(in the rows, 128 means zero)
Known rows, with every step that occurs:
seni dutu dedi kedo sasov: [158 165 162 154 143 153 109 158 158 100 168 136  87 129 156 139 141 173
 114 123]
dutu dedi sasov: [150 184 171 164 142 142 126 142 132  94 123 117 112 133 143 186 179 152
 141 124]
visun seni dutu: [150 164 187 137 146 140 127 148 142 126 156 141  86 107 156 133 164 127
  98 138]
dutu seni kegot sasov: [158 182 167 180 135 158 108 162 118  90 146  96 102 113 142 152 154 125
 124 158]
visun seni dutu dedi: [163 169 179 138 135 135 129 154 130 115 164 142  90 105 150 145 170 140
 118 142]
seni dutu dedi sasov kegot: [121 173 191 178 124 125 132 166 141 104 133 111 114 127 149 147 157 177
 114 119]
seni dutu dedi: [145 167 162 145 147 116 137 161 138  99 147 129  88 118 154 145 170 147
 114 138]
sasov kegot seni dutu dedi: [112 159 214 162 127 141 130 179 124 113 150  95 103 100 148 120 174 164
 115 152]
dutu dedi kedo: [164 164 165 146 162 168 122 149 127  95 149 133 104 120 139 176 177 144
 151 134]
visun seni kegot sasov dedi kedo: [173 169 195 160 130 174 104 158 133  97 160 122 106 108 127 168 144 158
 128 134]
dedi dutu: [142 159 182 148 174 127 128 139 151 121 138 131 111 132 148 159 190 136
  90 130]
sasov kegot seni dutu: [101 154 226 160 137 145 126 172 139 122 145  94  98 102 154 110 168 152
  96 148]
dutu seni kegot sasov kedo: [166 172 165 188 143 176  97 170 140 100 135 100  93 105 142 158 170 136
 125 160]
kedo sasov kegot: [113 166 200 190 154 160 127 173 194  94 134  98  97 122 156 157 141 160
 109 140]
seni dutu: [130 160 175 144 159 121 134 155 152 110 139 127  83 120 165 132 164 135
  87 130]
kedo sasov kegot seni dutu: [108 163 217 175 130 156 110 175 174 113 154  93  88 115 162 111 139 174
  89 144]
sasov dedi dutu: [148 162 179 147 163 118 139 137 140 117 132 139  92 137 114 171 193 171
  94 129]
seni kegot: [152 169 181 174 159 142 141 159 157  86 132 107 116 121 155 161 172 126
 116 136]

Rows:
[125 178 211 177 123 157 120 158 123 103 130  91 121 116 136 164 180 169
 145 137]
dutu dedi sasov kegot seni
[128 159 194 128 143 139 115 148 127 125 150 113  80 108 160 108 178 139
  88 145]
kegot seni dutu
[111 167 218 179 140 171 111 168 173 107 145  87  95 114 154 136 150 163
 108 151]
kedo sasov kegot seni
[147 167 190 149 125 155  96 150 136 125 135 116  89 111 152 132 192 177
 113 137]
kegot seni dutu dedi sasov kedo
[125 154 215 168 135 188  92 164 164 120 167 110  94 117 155 111 134 179
  98 132]
dedi kedo sasov kegot seni dutu
[148 172 187 170 141 120 120 165 148  89 141 105 116 132 129 167 158 172
  96 133]
seni kegot sasov dedi dutu
[162 178 163 170 144 143 113 136 147 116 156 138  77 148 114 154 161 189
  97 140]
kedo sasov dedi dutu seni
[153 164 175 157 166 188 100 143 174 100 152 130  91 132 155 158 142 150
 116 122]
dedi kedo sasov
[175 173 171 176 141 130 137 136 113 113 149 134 104 139 103 159 187 172
 106 142]
sasov dedi dutu seni kegot
[162 181 166 179 128 149 118 161 108  86 145 103  91 119 119 158 155 152
 125 157]
dutu seni kegot sasov dedi
[169 166 172 182 147 161  92 160 142 123 145 115 113 118 138 154 182 152
 101 151]
dedi dutu seni kegot sasov kedo
[143 166 200 171 135 193 101 167 143 100 164 108 107 113 139 152 155 178
 145 144]
dutu dedi kedo sasov kegot seni
[141 177 169 158 132 121 126 148 137 104 134 126 101 135 154 152 164 162
 112 117]
seni dutu dedi sasov
[136 161 184 174 135 159 118 177 163 100 164 122 100 121 153 137 133 185
 118 126]
seni dutu dedi kedo sasov kegot
